What can hang from each mark:
k766: k944
k673: k772
k516: k944
k202: k772 k944
k595: k772 k944
k772: k516 k595 k766
k944: k516 k673 k766

Each row was made from one small tree. The marks that hang from a mark follow it in brackets, in the order of their numbers. Every link used is in the known rows. Write each row's tree.
Known rows:
k772(k595(k944(k516 k673 k766))): [ 2.19 -0.64  0.26  0.08 -0.72 -0.14  0.71 -0.76 -0.90  1.26 -0.26  0.78
  0.46 -0.07  0.05  0.80  0.28 -0.57 -0.48  0.70  0.57 -0.61 -0.31  1.29]
k944(k516 k673(k772(k595 k766))): [-0.47 -2.04 -0.35 -1.13 -0.71  0.63 -0.64 -0.97 -0.36  1.91 -0.02  0.02
 -0.02 -0.34 -0.06  0.12  0.44  0.69 -3.00  0.93  0.53  0.52 -2.23 -1.10]
k202(k772(k516(k944))): [-1.73  0.27  0.19  1.75  0.35 -0.43  0.49  0.45  0.33 -0.52  0.05  0.23
 -0.19  0.14  0.28 -0.26 -0.38  0.22  1.19 -0.88  0.05 -0.22  2.67  0.39]
k516(k944(k673(k772) k766)): [ 0.39  4.74 -0.37 -1.13 -0.12  0.39  0.16  1.28  0.52 -0.11 -0.07  0.87
  0.24  0.25  1.19  0.81 -0.58  0.83 -1.07 -0.36  0.26  2.44  0.05  0.18]
k673(k772(k516 k595 k766(k944))): [-0.82 -7.10  0.52 -0.19  0.18  0.26 -1.16 -0.45  0.51 -1.55  0.59 -0.62
 -0.57 -0.38 -0.99 -0.96  0.58 -0.06  0.09  0.64 -0.60 -1.90 -0.22 -1.31]
k595(k772): [ 0.41  5.22 -0.99  1.30  0.71 -0.56  0.53 -0.91 -0.84 -0.56 -0.56 -1.75
  0.63  0.07 -0.37  0.12 -0.62 -1.16  1.85 -0.64 -0.86 -0.14 -0.44  2.81]
k202(k944(k673(k772))): [-1.06  5.22 -1.41  0.18  0.10  0.26 -0.27  1.31  0.43  0.62 -0.56  0.88
  0.34  0.07  0.20  0.26  0.34  0.79  1.99 -0.19  0.15  1.38 -0.16  1.07]
k673(k772): [-1.83  4.59 -1.22  0.37  0.65  0.13 -0.51 -0.53  0.27 -0.46 -0.35  0.66
  0.43 -0.04 -0.80 -0.07 -0.38  0.51  1.61 -0.21 -0.85 -0.19 -0.64  2.12]
k202(k944(k516 k673(k772) k766)): [ 0.56  4.39 -1.30 -1.38 -0.98  0.64 -1.02  1.69 -0.15  1.47 -0.54  1.26
  0.33  0.10  0.24  0.83  0.54  1.72 -1.71  0.38  1.21  1.46  0.63  1.10]
k516(k944(k673 k766)): [ 2.22  4.85  0.29 -0.80 -0.10  0.18  0.31  0.98  0.01 -0.12 -0.06  0.91
  0.38  0.34  0.99  1.23 -0.33 -0.12 -1.42 -0.41  0.31  2.66  0.00  0.15]
k202(k772(k516(k944) k766)): [-2.01 -1.57  0.62  0.25  0.26 -0.42  0.29  0.26  0.35 -0.49  0.39 -0.32
 -0.36  0.14  0.30 -0.71 -0.21  0.37  0.45 -0.73 -0.09 -0.56  1.17 -1.89]
k944(k516 k673(k772) k766): [ 0.58  3.98 -1.15 -1.87 -1.00  0.86 -1.37 -0.43 -0.55  1.63 -0.47  1.08
  0.21  0.07 -0.03  1.26  0.02  1.58 -3.59  0.95  1.08  1.82 -0.18  1.47]
k772(k516(k944(k766)) k595): [ 2.30 -6.07  1.27  1.50  0.03 -0.39  0.18  0.80 -0.11 -0.89  0.56 -0.21
 -0.31  0.06  0.14 -0.17 -0.16 -0.67 -2.16 -0.03 -0.22 -0.10  2.05 -0.24]
k766(k944(k516 k673)): [ 1.93  3.67  0.08 -0.82 -0.68  0.73 -0.76 -0.51 -0.28 -0.01 -0.35  0.88
  0.27 -0.24 -0.77  1.62  0.99 -0.92 -0.76  0.41  0.79  0.88 -0.21  1.70]
k772(k516(k944(k673)) k766): [ 1.31 -2.12  1.19 -0.51  0.07 -0.02  0.71  0.24  0.11  0.34  0.39 -0.43
 -0.71  0.30  0.72 -0.15 -0.51 -0.48 -1.19 -0.13  0.18  1.16  0.14 -2.63]
k202(k772): [-2.40  4.91 -0.83  0.93  0.50 -0.40 -0.60 -0.92  0.00 -0.44 -0.33  0.71
  0.51 -0.05 -0.63  0.22  0.22  0.28  2.22 -0.66 -0.46 -0.08  0.04  1.90]
k772(k595): [ 0.63 -0.79  0.07  1.67  0.57 -0.37 -0.34 -0.94 -0.33 -0.55 -0.05  0.21
  0.50 -0.28 -0.96 -0.02  0.41 -1.19  0.54 -0.11 -0.92 -0.56 -1.02  1.43]
k595(k772 k944(k516)): [ 0.37  5.31 -0.82  1.27 -0.03 -0.70  2.49 -0.94 -1.39  0.61 -0.74 -1.43
  0.86  0.20  0.17  0.15 -1.26 -1.20  3.05 -0.39 -0.07 -2.43  0.22  3.59]
k673(k772(k595)): [-1.55 -0.33 -0.80  1.21  0.56  0.02 -0.56 -0.60  0.23 -0.45 -0.04  0.31
  0.40 -0.33 -0.90 -0.40 -0.09  0.10  1.02 -0.01 -0.99 -0.67 -0.87  1.53]
k673(k772(k766)): [-2.08  2.72 -0.80 -1.08  0.61  0.20 -0.75 -0.85  0.27 -0.39 -0.05  0.15
  0.24 -0.10 -0.71 -0.45 -0.23  0.72  0.95  0.06 -0.87 -0.57 -2.28 -0.09]
k516(k944): [ 0.68  4.77  0.23  0.91  0.67 -0.26  1.06  0.82  0.10 -0.93 -0.06  0.51
  0.54  0.09  0.23  0.47 -0.82 -0.86  1.10 -1.00 -0.77  0.48 -0.01  1.08]
k772(k516 k766): [ 0.51 -2.38  0.56 -0.06  0.43 -0.24 -0.59 -1.25 -0.27 -0.22  0.25 -0.35
 -0.61  0.07 -1.01 -0.51 -0.03 -0.44 -0.40  0.17 -0.48 -0.87 -0.16 -0.94]

Which tree is each row?
[ 0.27  3.63 -0.39 -0.16 -0.17 -0.73  2.28 -1.13 -1.36  0.64 -0.42 -1.95
  0.65  0.18  0.27 -0.25 -1.08 -0.88  2.29 -0.21 -0.15 -2.85 -1.37  1.48]  k595(k772(k766) k944(k516))
[ 0.42  1.34 -0.31  2.25  0.58 -1.08  2.41 -1.10 -0.77 -0.23 -0.49 -1.83
  0.12  0.41  0.17 -0.60 -1.45 -1.58  4.46 -0.52 -0.54 -2.48  1.90  2.85]  k595(k772(k516) k944)
[ 0.96 -3.13  0.96 -0.50  0.32 -0.01 -0.98 -0.68  0.13 -1.94  0.48 -0.35
  0.25 -0.49 -1.06 -0.08  1.23 -1.37  0.29  0.36 -0.88 -1.36 -2.59 -0.98]  k772(k595 k766(k944))
[ 1.42 -1.07  0.25  0.62 -0.42 -0.42  0.67 -0.61 -1.00  0.28 -0.15  0.75
  0.73 -0.16 -0.36  0.40 -0.01 -0.68  0.14  0.40  0.02 -2.18 -0.01  2.10]  k772(k595(k944(k516 k766)))
[ 1.26 -1.09  0.43  0.14  0.15 -0.39  1.51 -0.09 -0.39  0.18  0.10 -2.68
 -0.45  0.39  1.21 -0.41 -0.92 -0.98 -0.71 -0.59  0.03  0.81  0.27 -1.34]  k595(k772(k516(k944(k673)) k766))
[-1.21  3.74 -1.03 -1.06  0.06  0.30 -0.48  1.16  0.40  0.66 -0.26  0.56
  0.14  0.09  0.36 -0.16  0.50  0.99  1.54 -0.01  0.06  1.09 -1.47 -0.82]  k202(k944(k673(k772(k766))))
[ 0.32 -0.41 -0.23 -0.46 -0.72  0.86 -0.83 -0.19  0.09 -0.01 -0.14  0.52
  0.22 -0.51 -0.52  0.88  0.84 -0.27 -1.14  0.76  0.67  0.27 -0.54  1.15]  k766(k944(k516 k673(k772(k595))))
[-1.56 -1.34  0.66 -0.22 -0.02 -0.19  0.30  0.08  0.35  0.30  0.26 -0.18
 -0.59  0.23  0.80 -0.35 -0.15  0.51 -0.12 -0.47  0.42  0.79  0.85 -2.44]  k202(k772(k516(k944(k673)) k766))
[-1.17  0.28 -0.19 -0.46  0.12 -0.11  1.21 -1.04  0.05  0.83 -0.22  0.20
 -0.30  0.32  0.38 -0.53 -0.83  0.23  3.06  0.31 -0.21 -1.04 -0.35 -0.22]  k595(k944(k673(k772(k516 k766))))
[ 2.43  3.78 -0.39 -1.54 -1.01  0.55 -1.12 -0.66 -1.07  1.62 -0.48  1.13
  0.17  0.08 -0.33  1.75  0.55  0.40 -3.82  0.89  1.13  2.04 -0.21  1.43]  k944(k516 k673 k766)
[-1.14 -6.46  0.70  0.52  0.35 -0.11  0.40  0.58  0.57 -0.58  0.72 -0.90
 -0.40 -0.13  0.30 -1.33 -0.45  0.31 -0.79 -0.08 -0.50 -1.23  0.21 -2.18]  k673(k772(k516(k944) k595 k766))
[-0.46 -0.40  0.25 -0.45  0.17  0.24  0.77  0.86  0.53  0.10  0.40 -0.19
  0.19 -0.04  1.10 -0.22 -0.27  0.13 -0.65 -0.15 -0.23  1.30 -1.78 -1.92]  k516(k944(k673(k772(k595 k766))))
[ 2.79 -5.85  1.22  0.94 -0.28 -0.17  0.20  0.69 -0.14  0.01  0.43 -0.08
 -0.50  0.05  0.65  0.24  0.00 -0.54 -2.86  0.11  0.45  1.41  2.01 -1.03]  k772(k516(k944(k673 k766)) k595)
[ 0.09  3.59 -0.63 -1.15 -0.66  1.02 -0.91 -0.17  0.21  0.06 -0.38  0.90
  0.20 -0.27 -0.57  1.22  0.62  0.07 -0.59  0.55  0.78  0.72 -0.36  1.63]  k766(k944(k516 k673(k772)))
[ 1.10 -7.59  1.67  0.94  0.34 -0.50  0.67  0.32  0.02 -0.68  0.79 -0.88
 -0.46 -0.08  0.25 -0.93 -0.12 -0.96 -1.41 -0.22 -0.58 -1.01  0.12 -2.64]  k772(k516(k944) k595 k766)
[ 0.63  0.84  0.01 -0.52 -0.19  0.24  0.12  1.22  0.47 -0.12  0.10  0.56
  0.28  0.03  1.24  0.48 -0.15  0.50 -1.76  0.01  0.14  2.10 -0.08 -0.49]  k516(k944(k673(k772(k595)) k766))
[-0.37  4.08 -0.55 -0.77  0.10  0.70 -0.94 -0.25  0.56 -1.01 -0.34  0.85
  0.20 -0.15 -0.55  0.85  0.56 -0.25  1.62  0.20 -0.01  1.02 -0.71  1.40]  k766(k944(k673(k772)))
[ 0.53  1.16 -0.96 -0.55 -0.37  0.36 -1.03  1.58  0.42  0.62 -0.36  0.84
 -0.36  0.28  0.30  0.20  0.36  1.47 -0.29  0.32  0.77  1.51  1.96  0.41]  k202(k944(k673(k772(k516)) k766))
[-2.19 -1.00 -0.21  0.40  0.08 -0.40 -0.73  0.87  0.36 -0.07  0.04  0.02
 -0.28  0.07 -0.25 -1.00  0.77  0.91  1.94 -0.57  0.30 -1.18  1.41 -1.22]  k202(k772(k516 k766) k944)
[ 2.47 -0.34  0.73  0.11 -0.21  0.06  0.22  0.70  0.04  0.08  0.06  0.45
 -0.54  0.41  0.64  0.73 -0.40 -0.21 -1.97 -0.04  0.54  1.97  2.43 -0.04]  k772(k516(k944(k673 k766)))
[-1.78 -1.84 -0.25 -0.39  0.46  0.12 -0.76 -0.81  0.18 -0.13  0.21 -0.23
 -0.52  0.01 -0.85 -0.92 -0.27  0.78  0.22  0.26 -0.60 -0.94 -0.25 -0.68]  k673(k772(k516 k766))
[-0.48 -5.48  0.08 -0.22 -0.02  0.26 -0.82 -1.14  0.15  0.89  0.23 -0.49
 -0.66 -0.09 -0.09 -0.68  0.33  0.39 -1.22  0.82 -0.14  0.53 -0.86 -1.83]  k944(k673(k772(k516 k595 k766)))
[ 1.58 -7.68  1.69  0.43 -0.01 -0.15  0.71  0.23  0.03  0.26  0.74 -0.85
 -0.72 -0.05  0.69 -0.57  0.13 -0.89 -2.07  0.09 -0.05  0.47 -0.11 -3.35]  k772(k516(k944(k673)) k595 k766)
[-1.43 -6.81  0.17  0.47  0.34 -0.01 -0.76 -0.92  0.23 -0.22  0.40 -0.74
 -0.53 -0.23 -0.71 -1.26  0.11  0.40 -0.67  0.54 -0.74 -1.46 -0.50 -1.36]  k673(k772(k516 k595 k766))
[ 1.73  4.41 -0.71 -0.41 -0.66  0.09 -0.88  1.60 -0.52  0.37 -0.47  1.19
  0.53  0.02 -0.61  0.82  0.66  0.62 -1.40 -0.04  0.75  0.02  0.80  1.84]  k202(k944(k516 k766))
[ 1.76 -8.24  1.56 -0.35 -0.20  0.16 -0.92 -0.99  0.14 -0.81  0.53 -0.69
 -0.75 -0.31 -0.68 -0.19  1.29 -1.28 -1.23  0.86  0.06 -0.32 -0.58 -2.28]  k772(k516 k595 k766(k944(k673)))
[-1.13  0.00 -0.17  1.17  0.52 -0.02  0.60  0.79  0.64 -0.60  0.13  0.19
 -0.28  0.11  0.11 -0.48 -1.18  0.42  0.67 -0.46 -0.41 -0.33  1.91  0.70]  k673(k772(k516(k944)))
[-2.23  3.04 -0.73 -0.57 -0.51 -0.10 -0.57  1.06 -0.11  0.74 -0.24  0.52
  0.45 -0.08 -0.19 -0.23  0.93  1.25  0.45 -0.51  0.76 -1.03 -0.32 -0.53]  k202(k772(k766) k944(k516))
[ 0.63 -0.34  0.11  0.17  0.13 -0.76  2.18 -1.48 -0.90  0.84 -0.29 -2.38
 -0.30  0.48  0.82 -0.60 -1.04 -1.18  2.94  0.02 -0.07 -1.29 -0.03 -0.05]  k595(k772(k516 k766) k944(k673))
[-0.64  0.34 -0.63  0.19 -0.49 -0.24 -1.33  1.31  0.16  0.46 -0.22  0.80
  0.46 -0.09  0.60  0.29  1.71  1.02  0.34 -0.06  0.84  1.42  0.63 -0.18]  k202(k772(k595) k944(k673 k766))
[-0.87 -2.89  0.08 -1.14 -0.28  0.51 -1.11 -0.28  0.23 -0.90  0.34 -0.17
  0.22 -0.62 -0.88 -0.28  0.70  0.14 -1.04  0.60 -0.25 -1.74 -2.07 -0.60]  k673(k772(k595 k766(k944(k516))))
[ 0.78 -2.50  1.20  0.01  0.40 -0.27  0.72  0.36  0.16 -0.59  0.53 -0.46
 -0.54  0.17  0.09 -0.53 -0.66 -0.48 -0.69 -0.42 -0.33 -0.46  0.52 -1.79]  k772(k516(k944) k766)
[-1.41 -4.43 -0.15  2.07  0.44 -0.47  1.00 -0.67  0.17 -0.14  0.00 -0.02
 -0.03 -0.08 -0.42 -1.11 -0.77 -0.15  2.98  0.23 -0.66 -2.74  1.27  1.38]  k673(k772(k516 k595(k944)))
[-0.25  0.29  0.23  0.26 -0.26 -0.15 -0.11  0.46  0.35  0.12  0.00  0.54
 -0.36  0.28  0.76  0.33 -0.11  0.75 -0.74 -0.38  0.76  1.51  2.90 -0.15]  k202(k772(k516(k944(k673 k766))))
[-0.63  3.36 -0.05 -1.12  0.23  0.31  0.77  0.85  0.60  0.10  0.13  0.18
  0.16  0.15  1.07  0.14 -0.72  0.44 -0.01 -0.45 -0.14  1.68 -1.46 -1.60]  k516(k944(k673(k772(k766))))
[-1.98  2.75 -0.03 -0.98  0.24 -0.05 -1.17 -0.75  0.37 -1.65  0.07  0.33
  0.31 -0.26 -0.75  0.18  0.92 -0.04  2.03 -0.27 -0.33 -0.90 -1.18 -0.35]  k202(k772(k766(k944)))
